Known rows, with every step that occurs
togu kurud kazemar tave numib: [ 2.06  0.23 -0.36 -0.71  2.33  4.18 -0.25 -0.25 -3.43  1.14 -1.41 -1.70
  1.88 -1.00 -0.60 -1.52 -0.04  2.65 -0.53  0.23  1.70  0.76]
togu bepi kurud: [-1.36 -0.04  1.34  0.46  2.94  0.66 -0.86  0.44 -2.19 -0.90 -0.26 -0.72
 -0.70 -1.54  0.80 -0.36 -0.19 -1.97  0.22  0.84 -0.13 -0.28]
tave kazemar: [ 0.69 -0.40 -0.48  1.00  1.04  0.03 -0.11 -0.75 -1.40 -0.10  0.79  0.36
  0.11  0.02 -2.38  0.16  0.07 -3.72 -0.85  0.06 -1.15  0.48]
tave kazemar kurud: [ 0.63  0.16 -0.27  0.68  4.08 -4.23 -0.59 -1.65 -2.31 -0.11  0.01 -0.41
 -0.58  0.14 -1.83  0.95  0.52 -4.77 -1.26 -0.89 -2.29  0.14]
tave togu bepi kurud: [-0.71  0.15  0.27  1.77  3.11  0.60 -0.91  0.44 -1.92 -0.81  0.63 -0.20
 -0.70 -1.17  0.61 -0.75 -0.42  0.43  0.49  1.53 -1.29 -0.26]
numib tave: [ 0.92 -0.62 -1.56  0.98  0.69 -0.57  0.89 -0.35  0.12 -0.05 -1.52 -0.19
  0.42  0.36 -2.47 -0.15 -0.83 -0.42  0.74  0.88  0.58  0.70]
kazemar tave: [ 0.92  0.35 -0.22  1.66 -0.54  2.96  0.09  0.38 -1.00  0.57 -0.77 -0.16
  0.46  0.13 -0.93  0.04 -0.15 -1.86  0.33 -0.41  0.50  0.66]
dumo tave togu bepi kurud kazemar: [-0.76  0.00  1.20 -0.91  5.29  2.01 -0.81  0.20 -4.04  0.43  1.44 -1.09
  0.24 -1.64 -1.62 -2.14 -0.43  1.10 -0.15  0.03 -0.29  0.16]
bepi kurud kazemar tave dumo: [ 0.69  0.59  1.10 -0.77  1.87  4.08  0.16  0.65 -1.14  0.58 -0.23 -1.53
 -0.85 -0.39 -1.36 -1.26 -0.13 -0.76  0.60 -1.23 -0.57  0.26]
numib togu bepi kurud: [-0.71 -0.03  1.32  0.93  2.82  0.83 -0.35  0.39 -1.09 -1.17 -0.01 -0.41
 -0.39 -1.26  0.59 -0.55 -0.53 -2.74  0.54  1.06  1.67 -0.54]
dumo tave togu kurud: [ 0.35 -0.45  0.28  0.60  1.92 -1.39 -0.61 -1.05 -2.85  0.12  2.14 -1.08
  0.53 -0.51 -2.05 -0.47 -0.51  3.00 -0.38  1.74  0.28  0.77]
dumo tave: [-0.03 -0.44  1.32 -1.89 -0.13 -2.26 -0.03 -0.07 -3.13  0.69  2.43 -0.26
  0.89  0.19 -2.39 -0.69 -0.56 -0.31  0.26 -0.10 -0.02  0.92]
kazemar tave numib togu kurud bepi: [ 0.04  0.34 -0.94 -0.82  1.63  1.05 -0.18 -0.64 -3.14 -0.52 -2.20 -1.18
  0.17 -0.44  0.01 -1.92 -0.21  0.78 -0.03  0.98  3.30 -0.26]
bepi kurud: [-0.77  0.10  1.62  1.07  2.59 -0.26 -0.06  0.90 -1.34 -0.59  0.07 -1.23
 -0.37 -0.67 -0.09  0.78  0.02 -1.40  0.18  0.49 -0.63 -0.16]
dumo tave numib togu bepi kurud: [ 0.42 -0.35  2.10 -1.62  2.44 -1.96 -0.19  0.42 -4.69 -0.36  1.73 -0.48
  1.34 -0.81 -0.85 -1.83 -1.12 -0.66  1.02  1.58  1.46  0.52]
numib tave togu bepi kurud kazemar: [-0.11 -0.14 -1.07  1.22  5.81  3.24 -0.20  0.08 -1.59 -0.06 -1.34 -1.09
 -0.12 -1.52 -1.62 -1.78 -0.67  0.84  0.17  0.77  0.14 -0.04]
kazemar kurud togu: [-1.20  0.60 -0.83 -2.43  4.56 -5.13 -0.51 -0.09 -1.16  0.41 -1.41 -1.11
 -2.08 -0.26 -1.83  0.15  1.15 -2.18 -0.42  0.37 -2.10 -1.05]
dumo tave numib togu: [ 2.13 -0.29  0.97 -2.58 -0.63 -2.82  0.76 -0.05 -3.09  0.37  2.16  0.26
  2.53  0.89 -1.73 -1.93 -1.09  1.82  1.00  1.03  1.80  0.94]
tave togu bepi kurud kazemar: [-0.77  0.29  0.16  0.35  5.38  3.62 -0.92  0.31 -1.69 -0.05 -0.26 -0.91
 -0.32 -1.80  0.18 -1.65 -0.01  0.95 -0.35  0.16 -0.25 -0.52]
togu kurud: [-0.25 -0.37  0.35  0.51  1.86  0.61 -0.50 -0.92 -0.51 -0.51 -0.35 -1.45
 -0.30 -1.08  0.13  0.52  0.19  0.50 -0.88  1.08  1.42 -0.14]
numib tave kazemar kurud: [ 1.44 -0.30 -1.45  1.52  4.53 -4.71  0.15 -1.93 -2.01 -0.24 -1.12 -0.63
 -0.35  0.47 -3.88  0.77 -0.16 -5.16 -0.69 -0.18 -1.98  0.65]
kazemar tave togu: [ 1.43  0.59 -1.55  3.03 -0.27  2.71 -0.09  0.20 -0.56  0.42 -0.01  0.47
  0.46  0.62 -0.99 -0.47 -0.56  1.34  0.64  0.41 -1.03  0.56]
numib togu: [ 0.77  0.03  0.11  0.47 -0.12  0.16  0.66 -0.13  1.32 -0.39  0.12  0.32
  0.31  0.51 -0.10 -0.18 -0.47 -1.06  0.28  0.34  2.16 -0.46]
bepi kurud kazemar: [-0.79  0.28  1.43 -0.15  4.89  2.73 -0.12  0.71 -1.18  0.19 -0.64 -1.85
 -0.03 -1.42 -0.51 -0.30  0.33 -0.65 -0.60 -0.84  0.22 -0.62]
tave kazemar kurud bepi: [-1.62  0.51 -1.06 -1.15  4.41 -4.30 -0.90 -1.59 -3.53 -0.59 -1.26 -0.58
 -1.92 -0.01 -1.35 -0.51  0.75 -4.41 -1.19 -1.42 -1.79 -0.54]

Rows
[-2.28  0.04 -0.55 -1.23  2.47 -0.14 -0.85 -0.94 -1.90 -0.97 -1.72 -1.37
 -1.49 -1.14  0.37 -0.89  0.50  0.50 -0.85  0.50  1.56 -0.75] => togu kurud bepi
[-1.71  0.34 -0.97 -2.88  4.42 -3.54 -1.30 -0.60 -2.13  0.03 -1.38 -0.39
 -2.24 -1.11 -0.57 -1.23  0.85 -2.52 -0.31  0.76 -1.32 -0.97] => kazemar kurud togu bepi
[-1.76 -0.06 -1.20 -2.77  1.93 -0.24 -0.77  0.20 -1.20  0.16 -0.97  0.23
 -1.69 -1.18 -0.73 -1.71  0.46 -1.26  0.11  1.50 -0.27 -0.83] => kurud togu bepi
[-1.19  0.07 -1.45 -2.06  5.16 -3.50 -1.37 -1.14 -3.09 -0.03 -0.79 -0.10
 -2.12 -1.13 -2.29 -1.06  0.90 -5.07 -0.89  0.75 -2.16 -0.67] => tave kazemar kurud togu bepi
[-1.98  0.81 -0.74 -2.06  3.41 -4.26 -0.84 -0.91 -2.45 -0.60 -1.78 -0.90
 -2.02 -0.02  0.51 -0.68  0.65 -1.39 -0.59 -1.52 -0.91 -0.95] => kazemar kurud bepi
[ 1.30  0.33  0.09 -0.57 -2.12  1.98  0.36  0.03 -0.15  0.42  0.27 -0.03
 -0.91  0.64 -0.87 -0.93 -0.41 -0.12  1.07 -0.49 -0.87  0.80] => kazemar tave dumo
[-0.65  0.27 -1.26 -1.55  5.32 -5.11 -0.60 -0.81 -2.39  0.35 -0.80 -0.79
 -1.90 -0.25 -3.66  0.28  1.23 -5.16 -1.07  0.42 -2.96 -0.63] => tave kazemar kurud togu
[ 0.32  0.53  0.91  1.60  4.00  6.47 -0.21  0.53 -1.82  0.30 -1.42 -1.14
  0.40 -1.41 -0.60 -1.40 -0.33 -3.67  0.05 -0.64  2.65 -0.22] => numib togu bepi kurud kazemar tave
[ 0.18  0.45  0.95 -1.17  2.31  5.02 -0.39  0.40 -1.98  0.47 -0.33 -1.08
 -1.26 -1.20 -0.59 -2.21 -0.25 -1.06  0.61 -0.91 -0.30  0.35] => togu bepi kurud kazemar tave dumo
[ 0.91  0.84 -0.47  2.98  3.80  4.97 -0.23  0.92 -1.70  0.56 -0.49 -1.01
  0.44 -0.52 -1.31 -0.73 -0.25  0.80  0.07 -0.26 -0.81  0.14] => bepi kurud kazemar tave togu
[ 0.59  0.34 -1.61  2.09  0.09  3.41 -0.91 -0.32 -1.55  0.14 -0.20  1.04
 -0.05 -0.41  0.16 -1.69 -0.62  0.70  0.62  0.81 -0.38  0.51] => kazemar tave togu bepi
[ 1.38  0.74 -1.48  2.18  1.83  5.27 -0.16  0.11 -0.50  1.14 -0.40 -0.16
  0.65  0.06 -1.30 -1.35 -0.20  1.83 -0.01 -0.52 -0.33  0.38] => kurud kazemar tave togu
[-1.68  0.12 -0.49 -0.82  2.23 -0.06 -0.38 -0.97 -0.73 -1.28 -1.73 -1.18
 -1.09 -0.77  0.32 -1.12  0.13 -0.42 -0.67  0.81  3.29 -1.13] => numib togu kurud bepi
[-0.59 -0.35 -2.47 -1.45  5.68 -3.92 -0.67 -1.43 -3.02 -0.05 -2.00 -0.23
 -1.89 -0.87 -4.21 -1.16  0.27 -5.33 -0.36  1.43 -1.78 -0.15] => numib tave kazemar kurud togu bepi
[ 0.80  0.48  0.96 -0.74  2.00  5.02  0.04  0.27 -0.89  0.10 -0.21 -0.72
 -0.88 -0.79 -0.72 -2.33 -0.54 -1.83  0.89 -0.69  1.39  0.00] => numib togu bepi kurud kazemar tave dumo
[-0.87  0.13 -2.33 -0.44  4.85 -4.94 -0.31 -1.89 -3.27 -0.65 -2.48 -0.75
 -1.63  0.28 -3.15 -0.67  0.13 -4.61 -0.68 -0.74 -1.53 -0.18] => numib tave kazemar kurud bepi
[-0.10 -0.28 -0.42 -0.60  0.48 -0.88 -0.96 -0.64 -3.31  0.18  2.42  0.99
  0.29 -0.27 -1.29 -2.32 -0.95  1.99  0.60  1.12 -0.62  0.74] => dumo tave togu bepi
[ 1.25  0.49 -0.02 -1.45  0.02  4.42  0.30 -0.02 -0.28  1.09 -0.38 -0.58
 -0.69  0.07 -1.28 -1.85 -0.11  0.34  0.48 -1.59 -0.20  0.45] => kurud kazemar tave dumo
[-1.70 -0.08 -0.72 -1.19  2.58 -1.97 -0.98 -1.00 -3.93 -0.37  0.60 -1.19
 -0.84 -0.60 -1.59 -1.90 -0.25  2.79 -0.50  1.12  0.36  0.03] => dumo tave togu kurud bepi
[ 1.36 -0.48  1.03 -2.79  3.47  1.09  0.08 -1.02 -3.16  0.62  0.87 -1.82
  2.10 -1.01 -1.92 -2.06 -0.40  2.48 -0.78  0.52  3.73  0.42] => dumo tave numib togu kurud kazemar
[ 2.20  0.60  0.74  0.34  2.73  3.39  0.67  0.88 -2.36  0.44 -0.88 -1.11
  2.02 -0.31 -0.84 -1.43 -0.65 -0.23  0.57  0.16  2.34  0.21] => bepi kurud kazemar tave numib togu
[-1.75  0.27 -1.87  0.03  2.69 -0.21 -0.93 -0.91 -1.61 -0.84 -1.20 -0.96
 -1.38 -0.73  0.16 -1.21  0.23  2.82 -0.63  1.22  0.40 -0.75] => tave togu kurud bepi
[-0.64  0.06 -0.91 -1.99  1.92 -1.00 -0.24 -0.92 -2.36 -1.00 -1.70 -1.09
  0.00 -0.54  0.50 -1.83 -0.10  1.97 -0.38  1.36  3.02 -0.65] => tave numib togu kurud bepi
[ 2.71  0.45 -0.56 -0.50  0.84  3.67  0.80  0.23 -1.40  0.87 -0.99 -0.16
  2.34  0.19 -0.80 -2.13 -0.58  0.94  0.50 -0.11  3.01  0.43] => kurud kazemar tave numib togu
[ 1.54 -0.94 -1.82  1.90  1.62 -0.54  0.70 -1.07 -1.17 -0.14 -0.61  0.23
  0.47  0.35 -4.47  0.03 -0.62 -4.04 -0.17  0.88 -0.75  1.15] => numib tave kazemar
[-1.92  0.25  0.48 -1.23  4.10 -1.57 -0.12  1.57 -1.48  0.02 -0.86 -1.54
 -1.71 -0.93 -2.15  0.19  0.78 -1.99  0.19  1.65 -1.57 -1.10] => bepi kurud togu
[ 2.12  0.07 -0.31 -1.04 -0.54 -1.02  0.78 -0.03 -0.64 -0.06  0.26  0.49
  1.72  0.68  0.21 -1.18 -0.72  1.80  0.74  1.15  1.92  0.20] => tave numib togu
[ 1.37 -0.50 -1.16 -1.30 -0.79 -1.31  1.08 -0.57  0.67 -0.06 -0.39 -0.03
 -0.94  0.91 -2.41 -1.14 -0.99  1.12  1.44  0.64 -0.73  0.96] => numib tave dumo
[-0.63  0.04 -0.08 -2.93  5.15 -6.85 -0.63 -0.84 -4.64  0.81  0.98 -0.98
 -1.26 -0.08 -5.49 -0.12  0.82 -5.28 -0.88  0.31 -2.91 -0.04] => dumo tave kazemar kurud togu
[ 0.42 -0.07 -0.86  2.00  1.95  0.48 -0.69 -0.94 -0.47 -0.57  0.29 -0.86
 -0.17 -0.66 -0.16  0.11 -0.07  3.08 -0.63  1.96  0.25 -0.07] => tave togu kurud
[ 0.99  0.20 -0.94  3.45  1.55  2.99 -0.60 -0.66 -1.14  0.03 -0.31 -0.95
  0.15 -0.56 -0.77  0.11 -0.25  1.72 -0.38  1.52  0.56  0.53] => kazemar tave togu kurud
